What can hang from each mark
pigos: bekov mokof mumip
fopas: debunit legosab mokof
legosab: babem fopas
babem: legosab mumip
bekov: pigos
mumip: babem pigos
debunit: fopas

Known rows, with every way that one mark hangs from another
debunit[fopas[legosab[babem[mumip]]]]: [-1.06 -1.27 -2.06 -0.46 -2.54 -1.93 -1.75 -0.37  2.03 -0.72 -1.93  0.33
  0.58  2.40 -0.83  0.66  0.98  1.62 -3.19]
pigos[bekov mokof mumip[babem[legosab[fopas]]]]: [-1.69 -1.12 -4.04  2.68 -3.48 -0.17 -0.91 -0.10  0.54 -0.31 -1.15 -2.43
  1.26  2.98  0.49 -5.21 -0.79  1.23 -3.26]
bekov[pigos[mumip[babem[legosab[fopas[debunit mokof]]]]]]: [-1.05 -1.27 -4.26  0.18 -1.58  0.46 -2.07  0.05  0.43 -0.53 -1.42 -0.89
  1.68  1.27 -0.01 -1.77 -0.67  0.35 -3.02]
babem[legosab mumip[pigos[bekov]]]: [-1.97 -1.26 -0.54 -0.11 -3.45 -2.17 -0.15  0.03 -0.41 -0.57 -0.31 -3.99
  0.28  1.33 -0.45  0.00 -0.03  0.81 -2.65]
babem[mumip]: [-2.73 -1.87 -0.39 -0.22 -2.70 -1.14 -0.20 -0.28  1.24 -0.20 -1.77 -2.16
  0.85  1.45 -0.18 -1.38 -0.20  1.30 -3.03]
mumip[babem[legosab] pigos[bekov mokof]]: [-1.74 -1.19 -1.78  1.36 -3.30 -1.57  0.07 -0.07 -0.19 -0.50 -1.19 -6.31
  0.86  1.78  0.21 -2.88 -0.36  1.27 -2.29]
pigos[bekov mokof mumip[babem[legosab]]]: [-1.86 -1.29 -3.61  2.19 -3.34 -0.34 -0.59 -0.71  0.20 -0.13 -0.85 -5.13
  1.40  2.78  0.69 -5.17 -1.38  1.33 -2.52]
pigos[mokof mumip]: [-2.42 -1.72 -2.90  1.58 -3.38 -1.66 -0.51 -1.04  1.76  0.19 -2.86 -4.14
  2.13  2.59 -0.32 -5.14 -0.92  1.93 -3.35]
mumip[babem[legosab[fopas[debunit]]] pigos[bekov mokof]]: [-0.99 -1.03 -2.96  1.72 -3.11 -1.42 -0.93  0.54  0.15 -0.81 -1.57 -3.48
  1.37  2.12 -0.60 -1.11  0.17  0.25 -2.80]
babem[legosab mumip]: [-2.80 -1.63 -0.22 -1.04 -2.64 -0.73 -1.06 -0.19  0.45 -0.14 -0.14 -2.15
 -0.10  1.34  0.11 -1.65 -0.51  1.04 -3.13]
bekov[pigos[mokof mumip[babem[legosab[fopas]]]]]: [-1.58 -1.20 -2.72  1.11 -2.59  0.17 -1.42 -0.59  1.29  0.30 -1.24 -0.94
  0.80  0.99  0.74 -5.06 -0.61  1.19 -3.55]
legosab[babem[mumip] fopas]: [-2.71 -1.62 -0.73  1.14 -2.44 -2.01 -1.44  0.49  2.03 -1.01 -2.02  2.30
  0.72  1.89 -0.22 -1.38  0.61  0.91 -4.40]
mumip[babem]: [-2.82 -1.96 -1.28  0.59 -2.16  0.13  0.60  0.17  2.10 -0.22 -2.57 -3.85
  1.12  1.94  0.44 -3.98 -0.24  1.97 -2.60]
legosab[babem[mumip[pigos[mokof]]] fopas[debunit]]: [-1.10 -1.24 -1.33  1.82 -2.64 -3.80 -2.33  0.17  0.86 -1.29 -2.45  0.13
  1.44  1.77 -1.48  2.06  1.08 -0.18 -4.06]
legosab[babem[mumip[pigos]] fopas[debunit mokof]]: [-1.11 -1.31 -2.10  0.98 -1.93 -3.51 -2.34  0.78  0.03 -1.97 -2.49  0.00
  1.67  1.97 -1.62  3.35  1.04 -0.13 -3.81]
debunit[fopas[legosab[babem[mumip]] mokof]]: [-0.73 -1.20 -3.19 -0.72 -2.21 -2.30 -2.29 -0.27  0.53 -1.30 -2.01 -0.51
  1.10  2.54 -0.90  1.86  0.65  1.44 -2.99]
babem[legosab[fopas[debunit mokof]] mumip]: [-1.84 -1.41 -2.53 -0.87 -2.16 -0.90 -2.55  0.50 -0.71 -1.06 -0.68 -0.16
  0.97  1.80 -0.81  1.24 -0.28 -0.20 -3.45]
babem[legosab mumip[pigos]]: [-2.06 -1.41  0.26 -0.80 -2.75 -1.91 -0.77  0.04 -0.08 -0.41 -0.41 -3.82
 -0.35  1.09 -0.58 -0.04  0.28  1.14 -2.97]
fopas[debunit legosab[babem] mokof]: [-2.41 -1.21 -4.02 -0.35 -1.30 -2.36 -2.41  0.44  2.02 -1.47 -2.47 -1.56
  2.08  2.51 -0.96  0.51 -0.39  0.56 -3.24]

Rows
[-1.59 -1.35 -1.05  1.26 -3.91 -3.29  0.15 -0.62 -0.31 -0.53 -2.01 -4.65
  1.56  1.46 -0.65  0.03  0.00  0.81 -2.65] => babem[mumip[pigos[bekov mokof]]]
[-1.54 -1.07 -1.39  2.64 -3.64 -4.08 -1.05  0.16  0.50 -1.31 -2.23 -0.21
  1.38  1.84 -0.72 -0.06  0.80  0.41 -4.01] => legosab[babem[mumip[pigos[bekov mokof]]] fopas]
[-2.74 -1.29 -2.92 -0.14 -1.63 -2.03 -1.90  0.32  3.54 -0.87 -2.39 -0.64
  1.57  2.39 -0.83 -0.51 -0.11  0.77 -3.46] => fopas[debunit legosab[babem]]
[-2.16 -1.61 -1.45  1.02 -2.16 -2.00 -2.13  0.49  2.04 -1.14 -2.14  2.49
  1.36  2.01 -0.85  0.62  0.58 -0.04 -4.14] => legosab[babem[mumip] fopas[debunit]]
[-1.28 -1.44 -4.08 -1.41 -2.69 -1.18 -0.82 -0.21  1.34 -0.51 -3.18 -3.13
  1.77  2.68 -1.10 -1.32  0.23  2.41 -2.57] => debunit[fopas[legosab mokof]]
[-2.49 -1.51 -2.66  0.11 -1.91  0.36 -1.12  0.98  0.16 -0.92 -1.39 -1.99
  0.58  2.18  0.40 -3.41 -0.29  1.44 -3.25] => mumip[babem[legosab[fopas[mokof]]]]
[-1.88 -1.35 -2.40  0.55 -2.22  0.84 -0.91  0.00  1.94  0.23 -1.20 -0.22
  0.51  1.00  0.69 -4.86 -0.30  1.46 -3.47] => bekov[pigos[mumip[babem[legosab[fopas]]]]]
[-1.80 -1.54 -3.73  2.92 -3.45 -0.78  0.28 -0.80  0.94 -0.20 -2.47 -5.09
  2.38  2.93  0.43 -4.84 -1.04  1.61 -2.42] => pigos[bekov mokof mumip[babem]]
[-1.65 -1.52 -0.30  0.59 -3.22 -2.97 -0.40 -0.62  0.06 -0.33 -2.15 -4.46
  0.94  1.21 -0.77 -0.03  0.31  1.13 -2.96] => babem[mumip[pigos[mokof]]]
[-1.83 -1.10 -3.24 -0.55 -1.21 -2.44 -2.93  0.21  0.73 -1.60 -1.45 -0.69
  1.45  2.12 -0.92  3.48 -0.20 -0.11 -3.08] => fopas[debunit legosab[babem[mumip]] mokof]
[-1.85 -1.54 -2.57  0.76 -1.82 -2.35 -2.59  0.58  0.51 -1.71 -2.22  1.64
  1.90  2.19 -0.96  1.75  0.25 -0.21 -3.95] => legosab[babem[mumip] fopas[debunit mokof]]
[ 0.04 -0.99 -2.69 -0.54 -2.30 -3.45 -1.99 -0.06  0.00 -1.55 -2.32 -2.20
  0.87  2.32 -1.59  3.40  1.44  1.53 -2.79] => debunit[fopas[legosab[babem[mumip[pigos]]] mokof]]
[-2.52 -1.67 -3.38  0.95 -1.92 -2.24 -2.08  0.78  1.84 -1.58 -3.21  0.80
  2.53  2.56 -1.00 -1.18  0.05  0.49 -4.13] => legosab[babem fopas[debunit mokof]]
[-1.04 -0.86 -2.76 -0.32 -1.31 -3.62 -2.65  0.46  0.24 -1.86 -1.76 -2.34
  1.23  1.94 -1.56  5.06  0.56 -0.01 -2.87] => fopas[debunit legosab[babem[mumip[pigos]]] mokof]
[-0.93 -0.62 -2.79  1.25 -2.73 -4.24 -2.10 -0.20  0.70 -1.37 -1.59 -2.36
  1.58  1.94 -1.30  3.73  0.30 -0.39 -2.85] => fopas[debunit legosab[babem[mumip[pigos[bekov mokof]]]]]
[-2.10 -1.51 -0.61  0.05 -2.21 -0.60 -0.02  0.48  0.83 -0.42 -1.24 -5.44
 -0.06  1.59  0.01 -2.66  0.23  1.84 -2.52] => mumip[babem[legosab] pigos]
[-0.97 -1.03 -2.87  0.05 -2.97 -2.39 -1.68  0.73 -1.57 -1.48 -0.87 -1.94
  1.33  1.84 -1.37  2.89  0.18 -0.39 -2.98] => babem[legosab[fopas[debunit mokof]] mumip[pigos[bekov]]]
[-1.95 -1.51 -3.39 -0.03 -1.60  0.36 -1.77  0.95  0.19 -1.07 -1.46 -1.75
  1.21  2.33 -0.22 -1.33 -0.34  0.48 -2.99] => mumip[babem[legosab[fopas[debunit mokof]]]]
[-2.35 -1.57 -3.72  2.26 -4.13 -1.95  0.06 -1.04  1.37 -0.02 -2.70 -4.30
  2.73  2.84 -0.22 -5.21 -1.21  1.62 -3.07] => pigos[bekov mokof mumip]
[-1.73 -1.22 -4.81  1.85 -2.80  0.13 -0.88  0.56 -0.27 -1.01 -1.23 -2.58
  1.51  3.19  0.32 -3.95 -0.83  1.31 -2.99] => pigos[bekov mumip[babem[legosab[fopas[mokof]]]]]
[-2.15 -1.42 -2.90  1.38 -2.42  0.74 -0.94  0.46  1.58 -0.22 -1.25 -1.56
  0.36  2.80  0.31 -5.18 -0.21  1.80 -3.49] => pigos[mumip[babem[legosab[fopas]]]]
[-1.72 -1.33 -2.36  0.60 -2.42  0.05 -1.09 -1.20  0.92  0.50 -0.86 -3.65
  0.93  0.72  0.94 -4.91 -1.16  1.33 -2.80] => bekov[pigos[mokof mumip[babem[legosab]]]]
[-2.08 -1.68 -3.38  2.38 -3.07 -0.11  0.79 -0.25  1.62 -0.32 -2.45 -4.43
  2.04  2.95  0.39 -4.63 -0.80  1.87 -2.34] => pigos[bekov mumip[babem]]
[-1.61 -1.10 -0.92  0.49 -3.84 -2.81 -0.66 -0.52 -1.11 -0.48 -0.38 -4.68
  0.56  1.33 -0.39 -0.26 -0.32  0.59 -2.72] => babem[legosab mumip[pigos[bekov mokof]]]
